What can hang from each mark:
D: B Y
B: D J
Y: C F H J
E: B Y
F: B
C: B
J: Y

Each row was made from one small tree. Brackets hold a mark, then the marks that hang from it, in alphabetical order. Every link used is in the known rows. Write each row's tree.
In the rows, 128 means zero.
Known rows:
[C [B D]]: 131  125  124  163  130  110  122  131  117  104  109  130  135  143  123  176  175  129  132  123  129  138  92  133  131  120  131  128  130  135  129  129  151  98  117  110  135  149  121  126  165  93  105  122  132  118  122  136  133  132  123  98  134  135  147  140  125  134  136  138
[E B [Y H J]]: 97  133  165  125  123  121  191  127  119  118  159  173  139  106  143  76  102  129  126  120  98  149  125  155  118  103  183  120  121  137  130  159  122  138  152  129  147  117  70  136  148  76  126  85  142  144  121  142  118  148  199  60  140  100  142  107  74  111  97  111
[F [B [J [Y C]]]]: 132  129  157  117  125  140  124  122  133  188  110  104  127  120  125  97  106  126  126  149  128  107  148  117  139  128  148  121  130  120  101  89  127  98  126  155  100  192  143  140  92  137  163  102  119  139  140  185  103  123  164  170  138  150  117  140  117  131  120  166
[D [B J] [Y C F]]: 132  131  89  120  117  140  90  133  152  117  117  140  115  139  140  157  114  124  130  129  116  109  118  113  133  143  53  129  121  115  139  130  134  91  112  156  117  103  165  137  109  165  167  154  141  125  109  141  135  123  104  158  130  112  120  164  151  148  146  107
[Y [C B] F H J]: 100  115  139  88  131  121  114  134  131  98  156  98  124  106  138  201  105  142  129  144  129  142  107  138  130  110  132  118  140  162  144  175  120  177  143  112  122  105  141  98  141  152  149  121  131  106  104  104  119  111  105  117  117  107  108  137  152  100  140  75
[F [B D [J [Y H]]]]: 149  135  111  186  141  141  169  125  114  209  140  141  139  132  112  77  110  125  121  140  146  111  138  133  137  134  179  144  136  91  114  95  102  149  102  119  124  166  136  138  60  93  99  123  104  124  211  171  140  115  138  141  130  157  135  128  84  114  104  195
[B D]: 134  126  125  133  122  111  120  134  126  130  118  161  140  136  96  128  163  137  135  108  150  143  118  126  117  131  156  130  126  135  124  123  126  106  134  126  136  146  118  130  152  98  94  115  134  131  146  131  139  141  142  113  134  142  152  132  110  137  137  145
[E [B [D [Y C]] J]]: 165  126  119  120  117  152  101  144  131  137  119  154  129  147  137  106  111  108  139  128  74  133  137  119  151  155  88  135  105  115  112  141  145  99  137  184  123  166  146  132  98  35  134  82  136  151  79  176  130  130  107  125  146  126  134  136  105  158  148  130
[Y [F [B D]]]: 120  134  98  172  128  121  141  110  123  104  119  144  129  142  79  112  158  133  129  122  165  139  148  126  134  151  144  139  130  124  127  94  194  161  125  106  126  192  89  128  163  133  68  145  116  134  123  103  122  130  109  178  117  158  139  118  117  126  131  143
[Y [F [B J]] H]: 127  134  122  182  136  124  146  118  104  159  149  104  124  116  128  121  118  139  128  129  134  108  150  126  137  116  105  138  131  98  130  103  109  187  136  77  133  142  117  118  126  186  120  148  111  126  152  130  118  125  157  198  120  153  124  120  127  115  118  119
[E B [Y H]]: 117  144  143  194  118  113  177  127  124  102  142  192  134  110  137  90  115  129  127  100  117  149  104  148  124  96  128  118  118  112  124  165  74  156  148  136  159  108  89  143  144  104  113  105  143  135  140  125  120  144  207  78  143  134  138  113  101  119  133  96
[C [B D [J Y]]]: 147  133  143  144  137  138  150  132  117  189  105  103  136  142  95  167  150  127  127  168  81  107  101  126  125  137  164  126  139  126  117  103  126  96  79  115  126  142  120  144  83  90  126  125  127  116  180  173  119  119  126  100  142  129  136  144  101  129  110  188
[J [Y C H]]: 120  130  149  97  116  116  129  132  147  142  130  128  130  111  138  107  93  139  121  117  161  141  114  129  105  121  157  115  136  120  115  162  56  136  145  157  128  85  161  127  69  142  132  123  129  116  128  105  134  120  153  81  125  129  106  127  143  107  156  128
[B [D [Y C F]] J]: 178  133  105  108  117  159  92  140  130  105  121  146  124  136  144  143  100  119  131  140  113  116  140  107  148  148  87  133  122  108  122  133  133  109  130  138  121  119  173  126  85  110  129  145  129  144  122  103  129  116  88  142  129  117  124  125  134  148  148  125
[J [Y C]]: 125  131  156  84  118  111  116  130  153  136  94  128  132  123  106  120  131  130  127  123  143  131  124  123  112  126  158  105  135  156  112  136  101  110  126  168  120  133  131  139  100  133  161  122  137  132  117  96  123  129  148  71  133  132  113  127  146  127  152  132
[C [B [D Y] J]]: 163  129  117  187  136  150  95  148  109  139  111  112  128  147  160  165  164  115  127  155  68  106  93  123  156  127  77  134  122  103  130  116  127  79  83  118  124  141  145  139  123  103  132  124  132  134  95  172  129  127  100  128  150  112  146  123  120  164  116  145
[Y C [F [B D]]]: 127  126  99  144  114  125  116  107  130  82  115  156  130  133  105  119  126  134  131  127  179  151  157  120  150  159  141  136  131  114  119  119  175  145  144  136  123  209  132  115  145  126  91  139  118  136  121  102  116  114  105  175  119  158  126  127  130  127  154  113
[F [B D J]]: 138  127  119  164  130  132  122  130  102  190  123  135  137  141  127  90  152  130  132  128  138  120  140  120  149  129  139  144  123  97  116  69  162  112  121  101  119  204  127  131  140  101  108  114  113  142  151  194  137  132  149  188  140  154  150  131  83  143  107  177
[Y F]: 122  129  140  114  129  106  123  118  133  94  111  118  128  126  96  144  162  136  131  112  135  135  126  126  113  110  125  121  130  170  131  117  118  147  142  102  139  105  96  133  157  180  128  147  136  122  131  81  112  138  151  143  118  143  127  130  150  128  140  113
[Y H]: 119  127  142  159  130  101  126  134  129  133  139  127  133  116  154  106  145  136  129  87  156  139  104  137  99  96  122  120  128  123  130  151  71  151  152  104  144  97  144  124  135  152  115  128  132  117  149  128  151  136  166  118  134  138  135  123  132  122  140  115
[D [Y J]]: 122  119  164  50  141  133  112  140  122  128  113  102  125  135  181  99  167  116  125  123  105  121  130  132  115  116  128  126  119  145  141  113  168  65  133  133  127  97  110  133  178  117  144  115  131  138  101  120  127  154  134  114  138  80  142  93  134  151  102  137
[B D [J [Y F]]]: 151  137  118  114  129  137  159  120  130  168  116  119  130  135  42  138  136  129  126  163  126  111  139  117  116  130  173  139  140  132  117  90  125  146  98  114  132  120  100  145  66  119  120  139  129  116  186  124  130  122  118  115  121  146  128  135  109  125  116  193

Write each row's tree:
134  118  129  110  141  147  128  121  118  139  117  131  128  152  156  72  166  106  123  123  130  121  153  129  142  160  146  147  117  112  143  80  224  50  127  138  114  181  118  129  175  80  86  115  114  159  113  147  136  142  87  149  129  107  150  96  98  162  80  162 => [F [B [D [Y J]]]]
134  129  92  180  121  117  117  123  126  66  148  140  134  121  94  208  111  143  130  136  159  156  101  130  128  147  125  129  135  132  133  185  81  183  144  111  140  126  167  101  114  135  112  143  127  111  110  74  146  99  79  106  112  147  118  145  144  108  178  81 => [Y [C [B D]] F H]
144  131  108  177  130  140  122  122  115  115  107  146  127  151  155  89  167  112  125  104  127  136  139  130  144  164  115  149  116  84  130  90  188  70  122  136  131  177  123  141  176  101  83  133  113  154  110  125  135  143  97  154  134  138  157  98  121  163  114  161 => [F [B [D Y]]]
133  134  134  121  123  135  137  125  143  149  145  119  127  112  102  138  69  133  126  145  137  110  146  120  113  122  136  119  139  129  112  151  51  186  130  120  127  81  143  124  40  162  150  144  126  115  148  104  133  107  126  125  123  146  95  141  144  97  138  126 => [B [J [Y C F H]]]
105  122  87  93  137  131  125  121  139  100  139  125  118  132  111  132  128  127  122  110  138  103  126  135  108  134  97  142  130  119  162  151  146  131  122  120  130  36  128  124  150  140  112  153  131  115  147  114  164  132  77  114  109  100  123  131  151  129  116  108 => [D B [Y F H J]]
121  117  132  78  132  152  105  115  136  92  125  101  114  132  164  109  133  119  125  137  133  125  168  124  142  159  107  131  124  153  137  113  196  101  143  158  105  160  121  117  181  147  126  131  115  149  62  110  115  128  78  155  123  112  121  98  140  130  110  104 => [D [Y C [F B] J]]
137  127  140  116  122  128  100  137  124  118  130  98  117  117  147  206  123  137  137  159  99  120  104  119  152  108  82  113  131  146  124  129  122  170  130  106  121  146  150  122  124  175  180  133  135  114  89  132  100  114  141  142  132  139  114  161  149  124  148  94 => [Y [C [B J]] F]
130  134  122  118  119  124  135  119  154  104  140  103  127  107  85  137  91  138  123  120  164  135  128  126  107  130  147  113  142  132  124  169  66  177  141  142  136  80  160  123  80  163  125  152  131  107  164  58  129  114  113  88  109  145  94  119  152  91  165  117 => [J [Y C F H]]
122  124  139  104  144  147  129  107  120  98  120  93  112  136  136  92  156  120  122  144  107  110  163  133  146  137  114  134  124  153  140  82  224  112  130  121  114  140  91  131  200  150  130  146  117  144  114  109  100  143  99  161  115  109  134  94  141  140  86  136 => [D [Y [F B] J]]
133  131  131  149  139  132  132  117  112  140  124  107  121  127  122  105  136  140  130  142  123  114  161  123  144  118  117  132  125  128  121  73  146  155  131  88  121  168  104  134  146  168  137  144  121  133  149  152  99  135  160  218  129  152  127  128  129  143  108  144 => [Y [F [B J]]]
127  125  121  121  117  110  124  127  136  76  145  138  129  109  124  150  92  143  133  100  175  154  123  125  112  107  117  123  131  134  131  172  76  190  158  124  139  104  163  109  113  175  128  151  131  118  134  71  133  110  133  117  118  146  107  130  151  108  171  79 => [Y C F H]
126  144  128  173  112  117  185  124  126  103  121  210  141  133  93  95  135  122  134  116  123  162  116  142  134  130  170  113  119  116  116  138  137  129  117  145  151  169  59  153  148  44  88  99  148  147  148  124  125  144  182  59  143  135  154  126  77  135  132  135 => [E [B D] Y]
136  131  117  168  127  124  108  138  116  118  158  94  122  107  162  199  108  145  132  145  106  123  103  126  138  108  85  126  138  134  130  167  66  181  139  97  130  103  158  107  90  187  168  137  132  100  113  147  131  104  127  131  120  137  110  150  149  110  156  79 => [Y [C [B J]] F H]
142  142  142  165  132  133  183  121  125  152  139  111  130  115  47  104  95  128  127  158  92  110  149  132  124  111  141  129  126  141  124  138  87  202  141  136  141  83  89  143  72  116  133  130  132  114  164  121  118  114  138  124  119  147  112  129  130  99  135  147 => [E [B [J [Y F H]]]]
105  109  152  46  126  116  103  141  135  135  161  132  137  105  181  125  98  134  131  99  156  153  132  133  109  106  156  125  133  153  133  166  95  136  160  132  124  114  164  98  124  121  143  93  127  120  103  124  149  129  150  117  129  113  120  126  128  117  123  97 => [Y C H J]
131  129  104  120  134  133  86  142  138  172  110  141  119  153  164  123  157  120  131  116  104  110  114  121  119  120  79  132  118  106  138  109  130  69  101  138  121  98  131  153  139  130  164  133  139  128  123  183  142  145  132  164  142  106  141  160  132  162  122  147 => [D [B J] Y]
144  126  131  126  122  129  93  149  115  155  126  139  134  136  144  190  144  132  135  148  91  141  94  122  149  135  97  125  130  123  116  139  126  100  113  123  120  189  163  116  94  93  155  109  127  123  97  179  138  119  120  135  144  131  131  161  114  147  150  128 => [Y [C [B D J]]]
107  122  172  61  110  123  149  132  130  114  141  173  138  113  160  103  88  117  131  117  102  155  130  141  132  120  174  109  120  152  114  146  155  98  154  171  125  157  71  133  145  68  154  68  147  154  88  141  95  140  189  56  147  91  130  128  79  122  120  111 => [E B [Y C J]]
109  115  115  103  136  129  147  107  117  126  127  135  132  138  92  114  153  127  126  135  160  136  169  131  135  154  195  151  134  151  137  82  212  137  133  106  116  180  102  117  172  104  93  131  114  129  149  110  141  138  102  167  113  130  139  112  104  119  91  163 => [Y [F [B D]] J]
127  112  151  75  142  135  117  136  120  139  143  118  126  131  198  100  132  120  126  108  117  119  133  137  114  108  116  124  120  130  145  145  112  116  139  115  130  53  134  119  154  124  128  116  127  130  133  120  147  147  132  104  133  95  139  96  137  137  97  108 => [D [Y H J]]
121  134  169  139  143  127  142  135  120  177  105  85  127  130  113  164  152  126  124  169  68  95  90  131  123  96  141  114  139  151  114  98  114  107  93  109  125  117  117  150  104  142  172  126  133  115  133  170  98  125  155  104  142  123  125  149  132  122  107  176 => [C [B [J Y]]]
117  125  82  144  117  119  85  139  159  88  126  168  120  135  172  133  112  125  127  88  150  134  111  129  115  146  84  120  120  93  144  173  80  89  144  172  128  85  192  122  122  140  131  137  136  125  93  131  172  122  106  109  133  123  127  150  148  146  161  79 => [D B [Y C H]]
139  137  155  102  133  131  158  121  132  151  115  94  121  129  79  135  123  131  126  161  115  98  137  118  114  107  148  128  136  146  114  89  125  161  102  107  128  91  97  148  89  161  151  153  134  114  175  109  94  132  153  126  127  136  114  134  137  122  116  169 => [B [J [Y F]]]
118  134  111  191  135  112  150  114  116  109  144  114  123  116  110  107  136  146  124  106  161  136  138  136  128  114  117  134  129  118  137  118  114  187  153  105  133  126  122  123  162  200  85  158  113  128  167  93  127  122  137  168  111  157  122  114  149  108  133  111 => [Y [F B] H]
104  115  138  53  125  121  120  130  138  108  162  128  129  106  141  141  80  138  131  117  163  141  146  128  116  119  164  116  134  158  138  168  122  166  157  119  132  97  147  100  121  150  137  120  130  122  116  88  134  123  122  127  116  115  111  125  150  98  137  83 => [Y C F H J]
111  125  88  119  116  122  77  133  156  108  100  158  119  143  151  131  137  116  129  94  134  136  109  124  114  151  82  111  117  113  136  146  120  48  137  180  124  111  154  135  150  132  152  135  142  131  81  151  138  134  103  110  132  118  126  159  148  161  154  104 => [D B [Y C]]
136  121  140  80  136  137  101  134  129  134  119  131  131  148  146  109  149  107  127  123  121  126  138  128  122  155  143  136  123  130  147  112  184  74  113  140  131  128  130  126  158  66  115  110  124  142  114  124  149  154  95  100  131  83  149  91  109  150  95  153 => [B [D [Y J]]]
137  136  136  155  137  130  170  123  130  152  142  97  127  121  73  123  99  139  123  154  134  105  133  122  111  100  137  128  142  138  128  124  69  187  118  97  141  67  125  134  73  169  142  155  130  108  185  110  122  120  139  129  117  135  108  124  146  100  123  150 => [B [J [Y F H]]]
119  123  124  120  148  145  143  113  115  105  144  101  118  125  150  85  137  122  123  124  135  110  151  135  133  128  100  149  124  128  150  116  170  134  144  112  130  100  114  123  168  166  102  146  113  135  125  98  140  133  90  165  107  108  127  80  140  125  90  111 => [D [Y [F B] H J]]
128  127  120  146  122  114  92  139  138  92  116  141  134  135  129  186  151  130  133  131  134  163  88  128  135  147  121  122  130  126  115  153  126  105  118  138  123  185  148  119  144  93  125  113  135  128  108  129  127  116  118  97  134  137  133  155  137  137  156  113 => [Y [C [B D]]]
